Each row was made from one small tree. Brackets hold a mark, then the marks that hang from it, in the order of their numbers. Every link used is in the known rows. Write each row's tree.
Known rows
(j156 (j887 (j80 j473) (j478 j487)) j916): 77 36 -47 4 19 17 2 -25 47 17 22 -2 62 33 -1 -15 12 -9
(j887 j80 (j478 j487) (j596 j940)): 26 47 -24 24 20 6 16 12 -3 9 45 -1 39 20 13 -34 61 -4
(j80 j473 (j887 j596)): 18 23 -46 36 -9 -4 26 -26 2 43 2 9 37 -5 9 0 -41 16
(j80 j473 (j887 (j478 j487) (j596 j940))): 52 39 -54 45 -3 5 32 -23 7 49 16 5 61 -15 41 -6 18 13
(j473 j80): -7 2 0 -11 10 18 -7 -1 9 13 4 19 -7 -10 7 3 -15 -15
(j916 (j156 (j887 j478 j596))): 64 61 -36 34 -15 -36 10 43 2 -11 15 -18 57 27 -15 -2 13 -8
(j887 j80 j478 j596): 8 58 -20 34 5 8 12 15 -20 17 42 -1 26 27 -21 -14 23 -28
(j80 j887): 4 -4 -22 -1 -9 9 -16 -8 0 10 -16 8 15 -15 4 7 -27 27
(j473 (j80 (j887 (j478 j487) j596))): 50 33 -33 35 -4 27 -6 17 15 39 14 35 37 -25 7 15 -15 14
(j156 (j887 j596)): 19 20 -35 4 -5 -19 6 20 1 -6 15 13 38 34 -5 -11 -18 18
(j940 j596): 12 -4 -8 -15 -5 -12 20 9 -7 -8 10 -18 2 -13 1 -10 8 -1
(j596 j940): -11 -1 -3 -16 10 -2 6 -15 -5 -7 0 -7 8 7 30 -18 21 1
(j916 j156): 29 8 2 9 -6 -25 -3 21 8 -18 -7 -24 8 -7 -12 -5 9 5
(j473 (j80 (j887 (j478 j487) (j596 j940)))): 39 32 -36 17 8 25 3 5 10 33 15 32 43 -20 37 -3 7 12
(j478 j487): 30 -11 2 6 2 1 -2 11 21 0 0 9 6 -13 3 -2 18 25
(j887 j80 j478 (j596 j940)): -6 59 -24 18 13 4 19 1 -23 15 43 -7 34 33 9 -32 44 -30
(j80 j473 (j887 j478)): 32 37 -37 37 -10 17 12 -30 0 50 -3 -8 36 -21 12 20 -11 -16

Which tree is each row?
48 53 -37 56 12 5 33 -2 10 43 45 0 42 10 -7 -16 37 -18 : (j887 (j80 j473) (j478 j487) j596)
27 18 -44 -23 25 4 0 -43 32 6 9 -3 42 47 -7 -26 -24 -5 : (j156 (j887 (j80 j473)) j916)
43 72 -48 15 7 -31 8 30 -6 -15 30 -29 70 44 -3 -39 47 -10 : (j916 (j156 (j887 j80 j478 (j596 j940))))
3 66 -38 37 16 0 43 -24 -17 40 44 -14 45 29 22 -32 40 -44 : (j887 (j80 j473) j478 (j596 j940))
10 26 -42 -39 32 -3 0 -19 16 -21 25 10 52 71 10 -51 -7 14 : (j156 (j887 j80 (j596 j940)) j916)
8 46 -15 21 1 -4 25 0 -18 14 27 -6 30 20 27 -9 30 -27 : (j887 j478 (j596 j940))
2 15 -32 12 0 19 -6 1 2 26 2 37 17 -13 3 2 -52 17 : (j473 (j80 (j887 j596)))
18 37 -58 -18 31 -8 27 -44 23 8 25 2 65 67 21 -52 -10 0 : (j156 (j887 (j80 j473) (j596 j940)) j916)
18 47 -34 30 -4 29 -3 6 -6 41 14 27 28 -12 4 16 -34 -13 : (j473 (j80 (j887 j478 j596)))
50 29 -34 16 -10 -44 5 39 12 -22 5 -11 48 27 -17 -15 -8 21 : (j916 (j156 (j887 j596)))
41 57 -40 0 14 11 -6 1 10 -5 34 6 55 64 -19 -20 -10 -18 : (j156 (j887 j80 j478 j596) j916)
34 53 -50 54 -14 4 27 -22 -7 54 14 4 45 -5 10 14 -23 -12 : (j80 j473 (j887 j478 j596))
82 54 -56 20 19 5 17 -16 39 21 39 9 73 48 -7 -22 1 -5 : (j156 (j887 (j80 j473) (j478 j487) j596) j916)
22 44 -34 4 6 8 -11 14 -3 4 24 -12 38 34 -20 -10 23 -20 : (j156 (j887 j80 j478))
9 46 -36 12 7 25 5 -8 -11 35 14 22 34 -4 35 -1 -10 -12 : (j473 (j80 (j887 j478 (j596 j940))))
